What can hang from each mark
sudu: tizib
mobak: birer
tizib: gefa sudu
fetu: vabuf
gefa: birer fetu mimat tizib
vabuf: fetu
birer: gefa mobak

Every row comes from one small tree of marks. The marks that hang from a mark follow it in brackets, in alphabetical order. Every link used is in the known rows. Which tree was each row made from?
Known rows
gefa(fetu(vabuf)): [ 44  17  44 -10  -4  13  10  38  36 -43 -14 -13 -24  17 -15 -31]
sudu(tizib(gefa(birer(mobak) fetu mimat))): [ 47  -1  37  -5 -14  24   2  36 -14 -16 -14 -14 -23 -37 -26   5]
birer(mobak): [ 36 -15  39 -25 -53   7   1  30  -1 -15  -7  12 -22   1 -16   7]
gefa(mimat tizib): [ 53  24  34  -8  15   6   9  38 -54 -16   0  20 -24  29 -21 -48]
sudu(tizib(gefa(birer(mobak) fetu))): [ 37  -7  39  -7 -23  18   2  36   2 -20 -16 -28 -22 -33 -24   7]
tizib(gefa(birer(mobak) fetu(vabuf) mimat) sudu): [ 69  15  44   2   4  34  13  36 -11 -16 -15 -25 -49 -22 -10 -33]
gefa(birer): [ 34  15  46 -19 -17  20   9  37   0  -6  -8  13 -25  -1 -19  -4]
tizib(gefa(birer(mobak) mimat) sudu): [ 51   6  38  -4 -10  31  12  37 -41  -3 -11  -9 -50 -39 -11 -23]
mobak(birer(gefa)): [-11  16  34 -23 -57  -2  -3  27  -7 -20  -8  15 -21   6 -17   7]
mobak(birer(gefa(fetu mimat))): [  5  27  31 -18 -40   3  -2  26 -10 -21 -12  21 -18  10 -21  -1]
birer(gefa(mimat) mobak): [ 31  21  24 -30 -32   7  -2  27 -18  -1  -3  35 -20   2 -19  23]
mobak(birer(gefa(fetu(vabuf) tizib))): [  9  27  38 -16 -36  -6  -1  27   6 -29 -10  -5 -19  40 -18 -14]
vabuf(fetu): [  5  -1  44 -16 -27  11  11  38  10 -26   4  10 -40 -14 -14 -31]
gefa(mimat): [ 39  15  33 -14  -7  19   9  37 -39 -16  -3  38 -27 -15 -18 -19]
gefa(birer(mobak) fetu(vabuf) mimat tizib): [109  38  54  -5  23  23   7  32  -1  -7  -6   4 -19  66 -24 -36]
tizib(gefa): [ 13 -10  35 -13 -20  12  11  42 -14 -24 -10  -1 -34 -13 -13 -26]
gefa(fetu tizib): [ 42  24  35  -6  13  -5   9  39   5 -37 -17 -23 -16  53 -23 -59]

Write each row's tree
[ 33  -1  31  -3  -8  18   4  39 -19 -29 -14 -17 -24 -43 -24  -8]  sudu(tizib(gefa(fetu mimat)))
[ 42  -7  38  -8 -22  24   2  36 -27 -10  -8  -7 -26 -45 -24  12]  sudu(tizib(gefa(birer(mobak) mimat)))
[ 74  39  56  -5  25  12  12  38  27 -23 -11 -27 -21  67 -21 -49]  gefa(birer fetu(vabuf) tizib)
[ 41  15  36   0   4  31  15  41 -43  -8 -11 -11 -52 -43 -11 -35]  tizib(gefa(birer mimat) sudu)
[ 21  36  36 -11 -26   0   0  27 -14 -26  -9  -2 -26  27 -17 -21]  mobak(birer(gefa(fetu(vabuf) mimat tizib(sudu))))
[ 36   6  30  -5   4  20  12  42 -17 -25 -15   9 -29  -8 -18 -38]  tizib(gefa(fetu mimat))
[ -3  23  33 -17 -44  -7  -1  27 -19 -22  -8  -5 -26  19 -16 -11]  mobak(birer(gefa(tizib(sudu))))
[ 48  31  45  -6   9   9  12  38 -24  -9  -8 -27 -35  23 -17 -43]  gefa(birer tizib(sudu))
[ 97  56  50   6  47  25  15  37 -13 -17  -9 -22 -34  40 -19 -62]  gefa(birer fetu(vabuf) mimat tizib(sudu))
[ 49  23  35   4  15  31  16  41 -25 -16 -20 -21 -47 -32 -14 -43]  tizib(gefa(birer fetu mimat) sudu)
[ 41  59  27 -10  29   3   9  36 -10 -26  -9 -12 -29  28 -17 -39]  birer(gefa(fetu(vabuf) mimat tizib(sudu)))
[ 84  30  44  -7   7  19   8  32 -52   7  -2   4 -33  21 -20 -30]  gefa(birer(mobak) mimat tizib(sudu))
[ 27  24  26 -24 -26  -9   0  28 -12 -10  -7 -13 -26  25 -15  -2]  birer(gefa(tizib(sudu)) mobak)
[ 24  -7  39  -8 -21  18   4  39 -13 -18 -10 -22 -27 -43 -22   5]  sudu(tizib(gefa(birer)))
[ 95  28  53 -11   1  35   7  31  14  -7  -8  22 -22  21 -22  -7]  gefa(birer(mobak) fetu(vabuf) mimat)
[ 22  -7  33  -5 -17  12   4  39  -3 -33 -17 -30 -24 -39 -22  -7]  sudu(tizib(gefa(fetu)))
[ 80  48  41  -2  38  18  11  37 -21  -8 -13  10 -16  51 -29 -50]  gefa(birer fetu mimat tizib)
[ 64  36  31  -2  31   6  10  38 -27 -27 -13   5 -17  45 -25 -61]  gefa(fetu mimat tizib)
